What can hang from each mark
H: Y
W: Y
R: V
L: Y
V: A D R
D: V
A: V Y
Y: A H L W
U: Y

Each row was made from one small tree. The marks that hang from a mark follow it in brackets, in alphabetical order. Every link used is in the known rows. Write each row's tree.
Known rows
U[Y[A[V] H W]]: [ -4.0  -6.1 -16.7   4.4  -1.6 -17.1  -8.5  27.7 -29.6  15.0   5.6  11.8
 -34.1  14.8 -22.2   1.1  16.1  20.1  -9.9 -33.3  11.2 -14.2  11.5  -9.3
  10.8  14.3  -3.6  11.2  15.9  -2.3]
D[V[A[Y[H L]] R]]: [ 25.1 -40.2   2.6  21.0  -0.2   0.4  -6.8   8.2  13.6  28.3  -6.0  -6.5
   3.9   4.2   2.7  23.3 -12.9 -24.9 -13.8  44.0  -5.5 -42.2  -3.4  15.8
   5.9   1.5  -1.6   1.4  -5.5  -9.1]
V[A[Y[H L]] D R]: [  9.7 -20.6  17.7  22.9   3.9 -23.8   2.3   6.0  35.5  -5.3 -42.2 -35.7
  19.5   7.7  48.1  26.1 -27.2 -22.7 -14.0  26.6 -10.6 -39.0  23.9  33.5
  20.8 -27.5  21.2  -9.0  18.4   4.2]
A[V Y]: [ 38.5   1.8 -30.5  -3.1  25.9  28.3   9.8  -4.9 -31.7  -5.2  23.0  -2.6
  16.2 -57.5 -23.7  19.5  35.2  17.6 -24.1  -6.2  37.8  23.6 -30.8  -3.8
 -10.8  -2.1   8.7  25.8 -16.4  19.8]
R[V[A[Y[H L W]] D]]: [-21.8 -44.5   4.3   3.9  13.7 -12.6  23.9 -10.2  19.9   2.2   9.8  14.4
 -34.6  15.8  -1.5  -8.6  18.6  12.4   6.1  16.0   4.8  21.8   5.3  16.4
   4.3  -4.5   1.3 -29.5  15.0   8.4]
W[Y[A[V] H L]]: [ 13.3 -36.3  10.8 -33.8 -39.3  -9.8   8.7   5.3 -12.4  15.5  -5.2  25.4
  12.3  46.9  14.4 -17.6   9.3  -1.0  -1.1 -53.3 -12.3   7.5   4.6 -41.3
 -22.5  60.6  10.5   8.0  17.7  -5.1]
U[Y[A[V] H L]]: [  2.3 -40.4  -3.1 -19.1 -13.7  -8.5 -10.9   8.0 -12.7  10.5  -5.7   8.7
 -27.0  21.5 -23.4   3.5   7.5  21.1 -18.6 -59.8  -0.9 -38.2  18.7 -24.7
   5.6  43.9  22.4  16.7  26.8  -6.8]
Y[A H L W]: [ -7.5 -18.7  23.6  -2.7 -24.8 -14.1  18.9  13.9  -7.5  24.6  -1.8  34.9
 -26.0  55.3 -15.2 -71.8  -4.0   4.3  19.3 -25.9 -47.1 -22.7  -7.8  -0.8
   3.7  63.3  -4.0  -8.9  33.6  -5.2]
A[V[D R] Y[W]]: [ 18.6  24.3 -20.1  47.7  25.2 -15.9   4.2  -2.0 -20.5  -0.4  18.6 -22.0
   9.0 -36.9  14.3  -1.4   5.5   1.9 -37.2  46.7  30.9   0.0   7.0  43.1
   6.9 -41.8  26.7  12.4   6.0  24.8]
H[Y]: [-12.1  48.0   1.6 -30.9  13.3  44.0 -11.6 -22.1   1.0 -26.1   6.1  -4.0
  19.4 -48.1 -18.7  34.5 -15.7   3.2  20.2  -4.0  -8.1  21.0 -24.3 -14.3
  -2.3 -31.1 -40.2  28.9 -33.7 -17.6]
L[Y]: [-11.4  41.6  -2.7 -17.0   0.5  64.4 -30.7 -28.4   6.3 -22.1   9.9 -15.0
  -4.8 -66.2 -28.5  11.3  -7.8  -0.1  21.9   1.3  19.3  29.4 -17.1 -20.9
 -11.1 -25.6  -8.2 -17.6 -36.5 -16.2]
R[V[A[Y[L]] D]]: [-29.1 -37.6 -10.8  -7.6  27.0   3.6   6.5 -30.6  29.6 -28.1   8.2  -8.3
 -10.9 -11.6 -16.4  21.1  23.9  14.0   9.7  16.8  19.7  15.4   9.6   8.7
  -7.1 -24.2   8.3 -19.0 -12.5   3.0]
W[Y]: [  0.0  53.3  -4.5 -38.0   1.5  34.3 -40.5  -0.7   8.4 -24.7  12.8   3.7
  39.6 -17.0  -3.7  28.8  -4.4 -27.0  34.2  -4.3  27.1  36.1  -9.9 -30.3
 -19.6 -21.7  -2.2   0.4 -58.6 -22.8]
V[A R]: [  4.8  28.2  14.3   1.8  18.3  -0.9 -38.5  12.8  24.7 -22.6 -27.5 -48.0
  53.3  -7.1   8.4  34.9 -15.9 -24.2  23.6  30.2  10.8 -40.3  -4.2  30.3
  17.0 -55.2   4.1 -10.0 -33.9  -4.2]
H[Y[A[V[D R]] L W]]: [-19.6   2.6   5.5  22.3 -16.2 -30.8  11.6 -24.7  -8.4   0.9   7.9  -9.1
  -4.8  15.6  20.3 -29.0 -26.4  11.0 -24.7  17.6 -31.5 -29.9  25.5  15.5
   0.0   7.4  -8.4  19.3  45.8  10.5]
H[Y[A[V] W]]: [ -6.0  21.6 -14.2   1.2  -4.2  -6.7  23.8  -7.5 -33.3   2.4  17.3   7.9
  -5.5  -6.8 -13.7 -10.9   8.9  24.1  -8.7  -5.4 -16.0   9.6 -10.2  -8.5
  -9.3  10.5 -46.9  30.4  14.2   7.8]
H[Y[A[V[R]] L W]]: [  3.2  -3.2   9.4  16.1 -16.5 -17.6  13.9 -16.6 -12.3  17.6  17.2  -1.6
  -3.5  21.5   2.7 -37.9 -26.9  17.9 -31.5   9.8 -34.2 -31.0   3.7  -0.3
  10.1  27.1 -11.6  15.3  33.1  13.7]
R[V[A[Y[W]] D]]: [-31.8  -6.5 -22.9   6.9  32.3  -6.9  11.5 -11.7  15.4 -22.8  16.2  -5.0
 -16.7 -14.0 -14.1  20.0  30.7  11.0  15.2  40.7  29.7  31.5   3.4  18.2
  -4.4 -45.3 -12.3 -24.1 -22.1   8.5]
W[Y[H]]: [  2.2  32.4  13.6 -43.9 -11.6  26.1 -25.6  13.4   2.8  -5.5  -7.2  18.0
  26.8  -0.7   7.2  26.7  -4.2 -25.0  35.5 -27.6   9.1  38.4 -18.4 -28.0
 -13.4  -3.6  -4.2  -0.2 -43.5 -20.8]
U[Y[A H W]]: [-22.9  15.2 -11.0  -1.5  -0.5  -6.1 -11.1  34.3  -8.4  10.3  -6.1  12.5
 -32.3  17.5 -28.4   1.1  -0.5   8.5  11.1 -30.8   2.9 -17.0   9.6 -13.9
  16.9   6.7 -10.0   0.0 -10.4 -14.8]

Write each row's tree
[-10.5   9.7   4.3   2.6 -28.8  22.7  10.1   0.5  -5.1  15.0  -6.4   7.4
 -38.8  -1.5 -16.3 -37.4  -6.4  11.1  11.7 -17.8 -17.5  15.0  -9.9 -22.1
   0.7  26.4 -25.1 -21.6   8.0  -9.0] | L[Y[A H W]]
[  1.2 -29.8  -1.7 -10.9  17.4   2.6  23.1  12.4   9.0   8.0  13.5  15.2
 -20.5   2.6 -30.1   4.8  30.3  15.5   6.2   4.7  13.3  33.3 -26.0  -1.0
  12.3  -3.2 -22.4 -20.5 -21.3  11.0] | R[V[A[Y[H W]]]]
[  4.8 -47.6  12.5  -9.2  13.4   5.0  26.8   2.5  17.1  17.9  24.0  25.2
 -31.1  21.2 -26.3 -18.7  18.5  18.9   3.9   7.2   1.4  17.4 -23.6  -3.1
  16.6  26.0  -4.2 -28.5   0.9  14.2] | R[V[A[Y[H L W]]]]
[-21.7  35.2   7.6  14.8  19.5 -23.5 -36.9  -2.8  35.2 -41.5 -43.7 -61.7
  49.2  -9.9  32.0  45.4 -19.9 -32.8  31.6  45.7  10.5 -38.1  30.4  52.6
   4.6 -84.6   7.2  -9.0 -20.1  -7.3] | V[A D R]
[ -0.7  12.1  -8.3  32.3  27.4 -15.9  11.3  -7.1  15.3  -9.6   2.9  -1.5
  -8.4   7.5  26.2   6.6   2.8  -9.5   5.1  50.0   1.6 -10.3  21.4  25.6
  -1.2 -31.4   0.9 -19.6  16.9  13.7] | V[A[Y[L W]] D]
[ -5.1  17.8 -24.2  13.8  29.9   2.3   5.0  -5.8  14.5 -33.7 -24.8 -27.4
  16.8 -27.3  18.5  59.6  17.0 -11.6  13.3  28.4  21.0  -2.2  13.3  17.2
  -8.4 -62.7 -15.4   3.1 -19.8   3.9] | V[A[Y] D]
[ -4.7  33.8  18.3  -3.6  -9.0  45.0 -13.1  -3.9  -3.6  13.7  13.1  12.8
 -28.9 -26.2 -11.3 -29.8 -12.0  -1.0  18.3   2.3  -5.5  32.9 -24.0  -9.7
   1.5  -3.0 -16.6 -30.2  -0.8  -9.1] | L[Y[H W]]
[ 21.9 -10.8  -6.7  25.1   8.9 -11.0   8.9   3.0 -17.2  -0.8 -18.9 -25.1
  19.3 -37.9  22.9  24.1   5.9  -0.9 -37.6  -0.5  18.1   3.6   4.2  32.9
   7.8 -23.5  30.0  29.7  14.6  15.7] | A[V[D R] Y[H]]
[ 27.2  -5.6  14.4   6.4   5.5  19.2  19.8   7.8 -10.0  31.7  25.5  35.9
 -28.2   3.6 -12.8 -39.2  -7.4   3.1 -10.7  -7.3 -17.0   7.3 -29.9  -4.9
  19.7  37.6   5.7  -8.9  12.4   8.6] | A[Y[H L W]]
[ -2.5 -18.7  15.3 -37.8 -36.8  -1.3  -2.4   5.2   9.1   8.4 -18.9  23.5
  10.8  47.8   6.1 -16.3  -9.1 -11.3  21.0 -48.0 -29.9   6.0   1.1 -47.3
 -14.9  57.1   1.8  -3.0  -4.3 -22.8] | W[Y[A H L]]
[-15.5  11.6 -17.8  -4.5 -21.9 -30.9 -22.5  -1.4  -2.0 -23.8 -18.7 -28.6
  47.3   9.7  25.0  20.1   2.5 -16.9  -0.7  -4.4  21.6   1.5  30.5  -3.9
 -25.2 -20.4  16.9  11.0 -18.7  -9.2] | W[Y[A[V[D R]]]]
[  7.6   6.4  28.9 -40.3 -19.5  22.1 -26.1   2.7   8.7   9.8   2.7  29.9
  14.8  22.2  11.5  -2.6 -17.2 -24.4  27.5 -30.2 -10.3  20.7 -10.7 -37.1
  -9.4  30.0  16.6  -9.3 -14.3 -20.3] | W[Y[H L]]
[ 15.4 -34.6  21.0 -22.1 -43.7 -22.1  -7.6  11.5  -2.1  21.0 -14.1   4.6
  25.3  48.9  23.4 -20.4 -12.0 -12.9 -13.0 -38.5 -14.7 -16.9  10.8 -28.3
  -5.2  56.4  28.0   1.9  15.1  -6.9] | W[Y[A[V[R]] H L]]
[ 35.4 -28.5  11.7  -7.2   9.2  10.0  21.8  13.3  14.6  11.1 -16.7   5.5
  -1.3   7.2   6.7  16.0   1.7  -2.4   0.9  -7.8 -14.4 -13.9 -14.9 -11.7
  11.0  14.5  -5.9  -5.4   9.3  10.3] | V[A[Y[H L]]]
[ 40.9  18.3 -12.6  34.7  21.3   2.0   1.5  10.1 -28.3  11.6  31.7 -11.8
  17.5 -32.3  -9.0 -11.8   4.6   4.2 -45.2  34.2  27.8   2.3 -18.2  23.4
  17.5 -14.0  23.4  13.2  -9.0  28.1] | A[V[R] Y[W]]
[ 29.1 -19.0  10.2 -12.9   3.6  30.7  14.3  -2.9  -5.0  13.4   2.4  21.5
  -9.6 -16.5 -14.5  -6.3  -3.9   5.8  -9.2 -29.0 -11.1   9.2 -27.2 -15.8
  10.7  34.1  12.5  11.1   0.2   2.2] | A[Y[H L]]
[-16.6  -1.6  -0.2  30.5 -32.2 -16.1   5.2  -4.2 -11.5  11.2 -17.7 -19.7
 -24.0  -1.1  19.2 -34.9  -8.8   5.0 -17.0   3.0 -11.8  -4.5  24.7  14.6
  -2.6   1.6   5.0 -14.2  42.0   3.2] | L[Y[A[V[D R]] H W]]
[-21.1  41.8  -8.7  -3.0  -7.5   6.2  15.7  -5.0 -13.2  -4.2   7.5  10.4
  -6.3  -4.1 -20.1  -6.3  -9.8  13.7  12.1  -1.6 -27.1   2.3  -5.7 -14.4
  -2.8  -0.4 -54.8  18.6 -10.1  -8.2] | H[Y[A W]]
[-17.6 -22.3  -2.6 -23.4  -7.7   5.2 -19.8  14.4   5.7   2.8 -16.6  10.1
 -28.0  25.2 -27.0   7.3 -16.4  12.1   1.7 -56.5  -9.7 -38.3  18.9 -32.0
  11.8  32.9  11.5   5.2   5.6 -20.9] | U[Y[A H L]]
[-12.5  -9.9  -5.5  -6.0 -25.1 -31.0 -18.9 -15.7   4.9 -15.5  -7.9 -16.6
  34.4  30.7  30.9  -5.4  -9.6 -14.5  -6.6  -4.1   4.8 -16.6  38.1 -12.1
 -21.6   9.6  36.2   3.1   5.5  -7.8] | W[Y[A[V[D R]] L]]
[-11.7   5.8  -0.2 -37.6 -31.5   1.2  -3.4  22.7   1.9  -3.1 -26.6  13.4
  23.6  25.0   1.6  11.8   1.0 -18.3  31.9 -49.1  -8.1  22.9  -3.7 -40.5
 -19.4  25.5 -15.4   5.2 -32.6 -25.1] | W[Y[A H]]
[ 21.7   0.0  -3.8  50.4  14.9 -21.3   2.7 -16.0 -10.7   8.2  29.1 -11.2
  -0.7 -13.8  17.4 -29.1  -6.8   5.0 -45.9  47.9  14.6 -13.3  13.5  37.8
   9.1 -12.6  48.0   7.3  35.7  24.6] | A[V[D R] Y[L W]]
[-25.9 -23.9  -7.2   2.8  20.5  -8.8  23.9   1.2  16.9  -8.2   1.8   5.0
 -22.4   1.4  -7.9  12.8  26.5  12.7  12.8  16.2  17.2  34.3   2.0  22.6
   6.7 -29.7 -14.1 -20.6  -5.1   8.7] | R[V[A[Y[H W]] D]]
[-25.7   2.9 -27.8  -0.2  -1.7 -18.3   2.3 -13.3 -21.9 -35.5 -16.4 -22.2
  17.5 -12.1  -2.1   8.2  35.5   7.7  17.7 -20.9  10.8 -11.0  14.0  17.2
 -34.0 -15.4  -2.8  25.4   7.4  -3.1] | Y[A[V[D]]]
[ -6.2  40.3  20.0  -9.2   5.3  29.9  -6.6 -23.8  -1.7   5.2  34.0  21.3
 -14.1  -6.7 -12.8 -22.3 -29.0   5.9  11.0  20.0 -31.2   7.5 -19.1  -4.5
   6.0   8.5 -23.7   5.0   4.4  -3.9] | H[Y[L W]]
[ -0.3  32.4  -9.7  44.9  29.7 -28.4  -7.1  14.4  21.9 -16.3 -19.4 -42.0
  21.6  -8.0  38.7  28.4 -17.2 -24.4  -5.5  67.0  15.3 -24.3  28.7  43.6
  18.7 -72.4   3.5 -16.0  -8.8  15.9] | V[A[Y[W]] D R]
[ 50.5 -25.3  11.4  14.8   7.0   2.9  33.1   5.6 -33.8  42.1  36.8  36.5
 -27.1  -2.6  -4.8 -44.2  19.1  17.8 -34.5 -11.0  -6.0  12.2 -30.6   2.5
   5.6  47.4  18.5   9.1  41.2  27.3] | A[V Y[H L W]]
